What can hang from each mark
j99: j328 j465
j328: j99 j164 j349
j598: j99 j296
j164: j328 j465
j465: j99 j164
j296: j598

Every row comes from one small tree of marks. The marks that hang from a mark follow it in brackets, in the order of their numbers. Every link used is in the known rows. Which tree was each row made from?
Known rows
j598(j99 j296): [ 29.9  11.3 -16.2   9.7 -28.1 -34.8   2.6 -44.2 -10.7  -4.7  29.9 -26.5
 -37.2  22.7  -3.9   0.9 -15.3   6.2 -37.7 -10.2   6.6  -0.2   1.2  -0.2
  -8.5   0.6 -21.3  24.6  -5.0   5.5  -7.6 -14.1  -4.1  13.7 -25.8  27.8]
j598(j99(j465(j164(j328(j349)))) j296): [ 16.0   1.0 -16.5 -14.2 -44.9  -1.2  -5.9 -28.0 -40.6   9.1  28.2 -14.4
 -33.9 -10.9 -17.0 -17.7 -11.3  -3.2 -18.5  15.4  -0.3  -3.4   0.2 -32.2
 -42.2 -12.6 -11.1   0.8  -4.0 -17.1   2.3 -52.7 -42.3  30.7 -17.3  44.2]
j598(j99(j328(j164) j465) j296): [  6.9  -2.6 -24.8  25.6 -24.1 -28.6  10.0 -34.6 -15.2  11.6  36.7 -35.8
 -20.3  -0.3 -37.1  -0.9 -37.5 -21.8   8.2  33.7 -16.6  17.1 -16.4 -37.1
 -14.4   6.5  14.7 -28.4 -29.6   1.1  -6.8   8.7 -28.9  10.1 -33.3  37.5]
j164(j328(j99)): [  6.1  33.9 -10.6 -29.7 -36.3 -21.0  -1.7 -26.7  -2.3 -13.1   3.4   8.0
 -10.7  -2.4  16.9 -11.4  -8.2  31.1   1.1 -34.6   6.7  -7.9  20.4  -1.4
 -15.5 -68.0 -19.9  44.8 -17.1   4.9  22.5 -20.9  40.8   0.8   0.5 -23.6]
j465(j99 j164(j328(j349))): [-21.5   5.3  -0.9 -53.1 -22.0  -3.6  -9.4 -12.9  -6.0   7.3  -4.2  41.1
 -27.7 -20.1  15.4 -48.7  16.5  15.5 -32.5 -33.5  17.8  -6.2  21.4   0.4
 -41.6  -8.8  -7.7  25.2  43.9  23.7  18.4 -63.1 -19.3  -2.3   3.1 -21.4]
j99(j328 j465): [-18.4  13.0 -29.1  -1.9 -10.2 -15.0 -32.4 -30.1 -24.3  24.1  18.5   3.0
  -3.7  -2.4 -35.2   6.8 -26.8  -7.0  27.1   2.7 -38.0  49.6   4.1 -29.1
 -16.1  -9.0  17.6  -5.1 -15.2  46.1   4.7  22.2  -5.0 -27.1  -4.8  14.9]
j296(j598): [ 30.1  -6.9  -5.0   6.8  -0.2 -27.7   5.6 -25.1   6.0  13.0  11.9  -1.3
 -32.0  17.1   6.6  16.5  -5.1  31.1 -37.7 -76.5  17.2  41.6  21.2   5.5
  -4.3  11.5   8.8  49.6  31.3  40.3   7.8  14.5  34.3 -25.8   8.3 -14.0]
j598(j99): [ 13.8  30.4 -11.1  14.3 -26.9 -41.2 -13.9 -29.2 -15.4  -6.0  13.0 -11.8
 -29.5  12.0  17.4   1.6  -8.8  17.5 -21.1 -25.0  12.0   8.8  -0.3   5.5
  -8.3 -20.4 -22.1  30.7   7.5  25.1  -0.5  -2.9   5.1  24.7  -9.5   5.5]
j465(j99 j164(j328)): [-24.0  30.1  -2.1 -41.3 -24.0  -9.0 -15.4 -16.2   9.9   1.8   1.2  32.4
 -13.7 -20.7  18.0 -30.4   1.5  15.9 -38.1 -35.3  12.6   6.2  35.5   6.1
 -22.7  -8.5   2.8  40.2  52.5  37.1  25.5 -50.0 -19.8 -21.5  13.6 -33.9]
j99(j328): [ -4.6  12.6 -14.7  -7.0  -3.0 -23.2 -12.4 -32.6 -11.9   7.3  17.4   9.9
 -21.3   2.3 -14.9  11.0 -20.1   7.1   8.7 -20.2 -16.1  32.4  17.6  -4.5
  -8.1 -10.1  11.6   2.2   4.6  49.9   2.4  18.1  22.5 -17.8  -8.6  -4.2]
j296(j598(j99(j328(j164) j465))): [  8.8 -16.7 -20.3  48.3  -9.2 -26.3  14.2 -26.7  -6.0  22.2  16.4 -21.5
 -26.0  -7.2 -16.2  15.5 -21.7   6.4   1.0 -20.9  -4.9  46.3  -8.5 -19.7
  -4.2   6.8  27.0  -5.4   0.8  22.1   7.0  18.8  -8.9  10.2  -7.3  10.5]
j164(j328(j99 j349) j465): [ 21.9 -21.8  -4.6 -56.2 -44.0 -16.8   4.0 -43.9 -25.0 -18.4  -1.9  13.1
 -18.7   2.2  20.9 -23.9  15.4  37.0  24.9 -20.2  29.3 -33.2  17.4 -18.6
 -47.1 -84.4 -12.8  27.1 -33.6 -22.9  33.7 -11.0  53.9  11.4   4.6 -16.3]
j328(j164(j465)): [ 22.0  -7.7  -5.0 -23.7   9.4 -20.6  38.1  -8.7  -3.7  -4.4   5.6  -1.6
 -19.5   8.9   9.7   2.2 -19.7  24.0  13.0 -38.7  36.1  -7.8  22.3 -20.5
 -36.7 -26.4   9.8  20.6   4.2  15.0  20.0  56.3  30.5 -12.5  -5.1 -22.3]
j164(j465(j99(j328(j349)))): [-10.5 -35.5 -10.3 -38.9 -15.1 -29.2 -20.5 -55.8 -12.4   8.2   1.3  24.1
 -14.7  16.3  -2.0 -23.5  19.6   3.8  13.1  -1.4   4.1   3.4  13.8  -4.4
 -32.5  -2.4  16.7   2.5 -10.4  29.9  24.2   5.3   8.9 -21.8   3.1 -17.6]
j465(j99): [-19.5  10.6 -11.1 -16.5 -12.5 -35.0 -27.5 -25.9   7.0   6.5  -1.4  13.9
 -11.7  16.4   9.6 -25.5   2.4  10.8 -28.7 -34.9   6.5  18.0   9.4  14.0
  -7.7   6.9  -8.5  41.7  23.8  45.1   9.2 -12.1  -1.9 -26.6  -1.5 -21.4]
j465(j99 j164): [-23.3  26.4   1.7 -32.0 -16.8 -21.0 -34.0 -31.4  -4.1  14.1  11.4  31.1
 -33.4 -11.9   9.2 -27.0   7.1  17.1 -44.6 -39.2   1.2  24.3  24.2   8.4
 -16.2   8.9  -5.5  31.8  69.7  52.2   4.5 -35.8 -30.5 -21.7   5.9 -25.4]

Write each row's tree
[-28.6  -1.2 -14.3  -3.0   6.1 -36.3   5.8 -24.6  14.8  11.2   7.6  14.8
  -5.4  -6.7  -6.6 -26.2 -13.8   0.9  -0.3 -20.5  -4.4  20.9   5.1  -2.4
  -4.2  10.6  14.5  -5.5  13.9  38.9  10.3   9.6  -2.3 -28.7  -2.9 -29.3] -> j465(j99(j328(j164)))
[-31.1 -19.8 -12.9 -12.2 -11.3 -32.6 -21.6 -35.5  -9.9  16.7   1.3  26.4
 -18.2   5.9 -14.0 -39.0  15.4   5.3   1.7 -15.9 -10.5  18.4  -1.8   6.1
 -18.4  11.7   1.4  -5.4   7.9  36.3   4.0 -17.5  -2.0 -17.5  -7.8 -10.9] -> j465(j99(j328(j349)))
[  9.5 -22.1 -27.8  15.7 -35.0 -24.5 -20.2 -49.8 -47.7  13.5  33.1 -19.8
 -33.7   7.2 -45.2 -12.4 -12.3 -19.0   7.7  35.5 -26.1  13.7 -25.5 -31.4
 -26.2   7.9   3.3 -28.7 -42.3  -4.4  -9.4 -13.3 -29.2  20.6 -32.8  55.2] -> j598(j99(j328(j349) j465) j296)
[ 20.5   0.1 -22.1  35.2 -30.0 -30.5 -10.2 -32.1  -6.5  16.9  14.5 -17.9
 -27.8  13.4   0.8  16.0  -5.2  11.3 -25.6 -32.6  -0.2  44.1  -0.5  -5.1
  -4.2   3.2   2.7  44.8   6.6  22.7  10.1  -2.0  -3.0   1.9   4.1  17.5] -> j296(j598(j99(j465)))
[  0.8 -13.1  -7.0 -23.8  -1.1 -31.2  18.3 -18.8  12.7  -5.9   1.4   3.2
  -8.9   9.3  14.0 -21.8  -6.4  16.1  -0.8 -27.9  35.9  -9.4  21.0  -5.8
 -28.0  -7.9  14.3  21.0  10.1  21.1  29.3  30.7  11.1 -16.7   2.4 -36.1] -> j328(j164(j465(j99)))
[  3.0  -9.9  -8.1 -15.6   9.1 -23.4  20.2 -29.7 -10.6   1.2  14.8   5.8
 -13.8  -0.3  -7.5   5.7 -26.6  11.7  31.5 -23.2   8.7  10.2  17.8 -27.4
 -26.6 -14.3  31.3 -12.3  -6.0  25.4  19.6  56.6  27.9 -12.5  -5.9 -15.5] -> j99(j328(j164(j465)))
[ 10.7 -29.4 -19.9  33.2 -28.2 -26.2 -14.3 -39.0 -26.0  26.2  18.4  -5.4
 -31.5   2.5 -22.2   6.4   0.5   4.0  -1.7 -16.5 -13.0  43.5 -14.9 -13.3
 -12.5  11.2  21.1   5.4   1.0  17.2   4.0  -1.1  -2.9  17.9  -8.7  26.5] -> j296(j598(j99(j328(j349) j465)))
[ -0.7 -39.9  -0.3 -34.7   3.3 -25.1  29.3 -13.1  -8.0   2.6  -6.5  13.0
 -20.2   5.8   6.7 -39.1  16.5  26.2   9.1 -36.3  39.9 -23.4   2.5 -15.6
 -49.7 -17.0  -2.8   1.7   1.3   0.8  21.2  16.3  10.4  -4.1  -4.9 -24.2] -> j328(j164(j465(j99)) j349)
[ 22.6  11.5 -28.5  16.1 -39.1 -26.6 -18.9 -38.1 -19.3   8.7  31.5 -38.3
 -26.1  18.8 -18.5   2.4 -21.8  -9.9 -18.9  16.4  -7.5  19.5  -8.0 -20.0
 -12.4  -1.6 -10.9  14.6 -26.6   2.6  -5.0 -10.2 -25.3   7.5 -20.6  45.7] -> j598(j99(j465) j296)
[ 22.6 -28.4 -10.0  33.8 -21.5 -33.7   5.1 -48.8 -14.7  13.1  15.3  -1.0
 -42.2   0.9  -4.5   7.3   9.6  19.7 -19.5 -39.4   1.7  29.9  -9.3   6.1
 -11.5  14.1  13.1  10.0  10.8  22.4   1.5  -4.5  13.3  20.2 -12.6  12.5] -> j296(j598(j99(j328(j349))))
[ -5.3   3.2 -18.3 -32.4 -41.1  -8.7 -12.0 -19.7 -33.4   1.9  -3.5   8.3
 -10.3 -10.6  -4.5 -27.6   6.0  26.6  23.9 -14.4  -2.5  -5.6   2.2 -24.3
 -38.2 -67.6 -21.3  27.7 -39.9 -15.4  16.3 -28.4  22.8  12.4  -8.7   4.0] -> j164(j328(j99(j465) j349))
[  9.9 -30.5 -24.2  22.7 -23.2 -22.0  18.0 -32.3 -34.2  16.3  32.0 -27.2
 -34.9  -3.3 -47.8 -11.2 -22.7 -10.8  19.2  28.3 -12.6   5.1 -26.7 -44.6
 -27.7   6.7  -0.2 -48.4 -34.8 -19.5  -9.4   3.9 -32.5  28.0 -37.5  50.1] -> j598(j99(j328(j164 j349) j465) j296)
[ 19.3 -36.6   2.6 -32.9   4.7 -18.9  47.6  -5.0 -27.7  -2.1  -2.5   5.0
 -28.3   7.5   1.1 -18.1   1.1  37.5  18.9 -39.3  41.3 -28.3   4.6 -27.7
 -55.9 -30.2   3.4   0.3  -1.3  -7.8  15.8  42.4  32.8   9.0 -12.6  -5.3] -> j328(j164(j465) j349)
[ 18.8  -6.5 -15.0  19.7 -13.4 -34.1  24.2 -43.7  -4.2   0.7  32.8 -26.8
 -34.4  -0.7 -22.6  -0.4 -32.5  -5.2  -4.1   4.6   0.5   2.7  -8.2 -17.2
  -8.2  11.9   9.4 -22.8 -11.9   1.6  -8.9   6.5  -8.5  15.8 -36.1  19.6] -> j598(j99(j328(j164)) j296)
[ 19.8 -23.5  -9.4  17.3 -15.5 -33.1  33.7 -41.3 -20.4   0.2  32.0 -22.0
 -44.8  -2.7 -29.2 -17.2 -16.9   1.2   2.2   6.2   5.2 -13.5 -25.0 -20.4
 -25.5  10.9  -0.7 -36.1 -18.7 -15.9 -11.7  -2.9  -6.5  38.7 -40.2  29.3] -> j598(j99(j328(j164 j349)) j296)
[-16.7  -5.9  -6.7  -5.2 -21.1 -25.3  15.3 -12.3 -41.6  10.9   8.4  -1.9
 -29.4 -17.9 -22.0 -39.4   1.2  33.1  28.1 -23.6  -0.8  -5.0 -22.2 -38.1
 -43.6 -53.8 -15.9 -10.3 -18.1 -14.1  -5.1   5.0  -1.7  21.0 -16.3   4.1] -> j328(j99(j465) j164 j349)
[ -1.5  40.4   4.6 -36.1 -37.1  -6.5  -9.1 -30.8 -19.8  -3.4  11.3  18.3
 -29.8 -30.1  12.5 -11.6  -9.4  34.6 -16.2 -40.0   4.3   3.3  31.4  -6.3
 -22.0 -53.0  -9.6  35.2  37.5  16.9  13.2 -39.5   5.5   9.4   7.0 -25.1] -> j465(j164(j328(j99)))
[-17.9   1.9 -22.0   6.2   4.8 -13.8   4.9  -8.0 -17.8  24.6  13.4  -2.5
  -7.4 -12.1 -35.7   0.3 -40.6  -2.6  34.3  -4.2 -23.3  39.3   2.8 -37.3
 -20.7  -9.7  21.9 -27.0 -13.2  32.1   4.8  41.3  -3.6 -21.8 -11.9   5.1] -> j99(j328(j164) j465)
[ 23.5   1.6 -11.1  39.0 -14.7 -36.9  -0.5 -51.9   4.9   7.2  25.0 -10.7
 -30.0   7.3   3.0  17.2 -10.2  13.5 -18.7 -38.0  -3.2  42.9   3.0   9.1
   5.2  12.6  20.7  24.7  19.8  36.0   5.1  -0.5  14.4   6.1  -4.8   0.2] -> j296(j598(j99(j328)))
[  9.6 -35.1 -18.2  43.2  -8.9 -24.5  17.0 -28.5 -21.6  26.4  18.7 -11.2
 -32.0 -10.2 -23.7   5.3  -7.1  10.1   7.7 -20.2  -1.8  31.9 -20.8 -25.4
 -19.0   5.6  20.4 -15.4  -4.8   5.9   3.3   6.8  -2.9  21.5 -14.4  17.6] -> j296(j598(j99(j328(j164 j349) j465)))
[  3.9   7.9   2.4 -44.5 -15.3   8.3   4.8  -4.3 -27.7   3.7   0.4  29.9
 -35.7 -23.2   6.9 -18.1  -0.8  31.1 -25.1 -39.2  22.7  -8.7  25.9 -11.0
 -47.1 -31.0  -7.8  20.2  38.2   8.4  10.6 -28.9   3.9   8.5  -1.4  -8.7] -> j465(j164(j328(j349)))
[  3.7 -32.9 -10.2 -61.3 -19.1 -13.9   0.9 -21.1   3.8  -6.1 -13.4  22.8
   1.0  13.2  25.0 -38.7  22.2   9.7   8.2 -21.3  37.9 -27.6  21.9  -5.8
 -47.7 -36.8  -3.8  33.4 -19.7  -0.5  43.8 -19.9  28.4 -16.8   8.5 -25.8] -> j164(j328(j349) j465(j99))
[ -9.4  11.0 -11.7 -39.4 -22.9  11.1 -19.3   0.4 -39.9  19.4   4.7  19.8
 -17.7 -26.3 -11.6 -15.9  -7.7  14.6   3.3 -15.8   3.0  17.5  18.6 -33.3
 -51.1 -34.1   0.0  16.9  13.4   9.9  13.5 -29.4 -23.1  -0.1  -1.3   6.8] -> j99(j465(j164(j328(j349))))
[ 18.0 -15.4 -14.9  11.2 -32.2 -33.3  -2.3 -55.3 -29.7  -0.5  31.5 -17.2
 -42.9  12.5 -26.4 -10.2  -7.0  -6.6  -9.8  14.8  -5.0  -3.6 -13.7 -11.9
 -20.0   9.7  -7.8 -25.2 -28.6   0.2 -12.8 -17.5  -3.3  31.8 -38.0  41.8] -> j598(j99(j328(j349)) j296)
[  6.0  -1.7  -6.2 -32.4 -36.5 -17.0  10.1 -22.3 -18.1  -8.9  -3.3  11.4
 -24.0  -7.6   9.6 -28.0  10.1  35.7   8.2 -35.1  12.7 -18.0  10.7 -11.2
 -37.1 -67.0 -30.5  28.6 -16.8  -7.1  14.9 -26.6  47.9  20.4 -10.1  -9.9] -> j164(j328(j99 j349))
[-17.6  15.1  -0.9 -22.9 -45.3 -15.4 -36.3 -38.4 -68.6  19.3  16.0  17.3
 -41.3 -22.7 -22.5 -36.9  16.3  36.7   7.1 -13.4 -20.2  13.6  -4.4 -30.7
 -43.0 -47.7 -16.9   8.4  14.1   6.4  -7.2 -27.1 -29.9  22.3  -7.1  14.0] -> j328(j99(j465(j164)) j349)
[  9.2  25.5 -17.1   3.9 -40.8 -14.1 -26.6 -44.6 -37.0  11.9  34.5 -20.2
 -39.7  -3.0 -22.1  -1.0 -23.1  -2.5 -35.7  20.4  -8.8  22.9   2.4 -27.2
 -24.2   4.1  -0.6  12.7  10.3   7.5  -5.1 -27.4 -53.6  13.1 -13.9  39.4] -> j598(j99(j465(j164)) j296)
[ -6.2 -23.7  -6.1  -5.4  10.8 -21.7  32.8  -9.2 -19.9   8.8   9.3  13.1
 -33.3 -10.5 -23.3 -11.6 -12.8  21.4  23.8 -32.6   6.7   5.0  -4.6 -24.4
 -33.8  -8.7   5.6 -34.5   6.4  15.3  -4.5  30.0  21.8   3.1 -24.7  -1.5] -> j99(j328(j164 j349))
[-10.9  40.7 -10.8  12.4 -39.9 -18.2 -34.7 -28.2 -44.9  17.3  21.4  -3.1
 -31.3 -11.4  -4.8   0.8 -10.5   7.5 -12.3  -1.4  -5.1  29.4  -0.7 -20.7
 -24.2 -16.0  -4.2  20.2  22.3  29.7  -0.8 -11.2 -47.8  25.7  -8.2  20.8] -> j598(j99(j465(j164)))
[ -0.5  -8.5 -12.0   6.7 -39.9 -12.9 -25.6 -54.0 -57.0  19.4  40.0  -9.0
 -41.6 -15.9 -44.8 -12.2  -6.9 -13.0  -5.1  35.6 -24.2  17.2 -13.2 -38.8
 -34.4  11.7   9.7 -34.5  -5.7  -1.4 -10.8 -32.1 -57.4  26.3 -30.4  55.4] -> j598(j99(j328(j349) j465(j164)) j296)
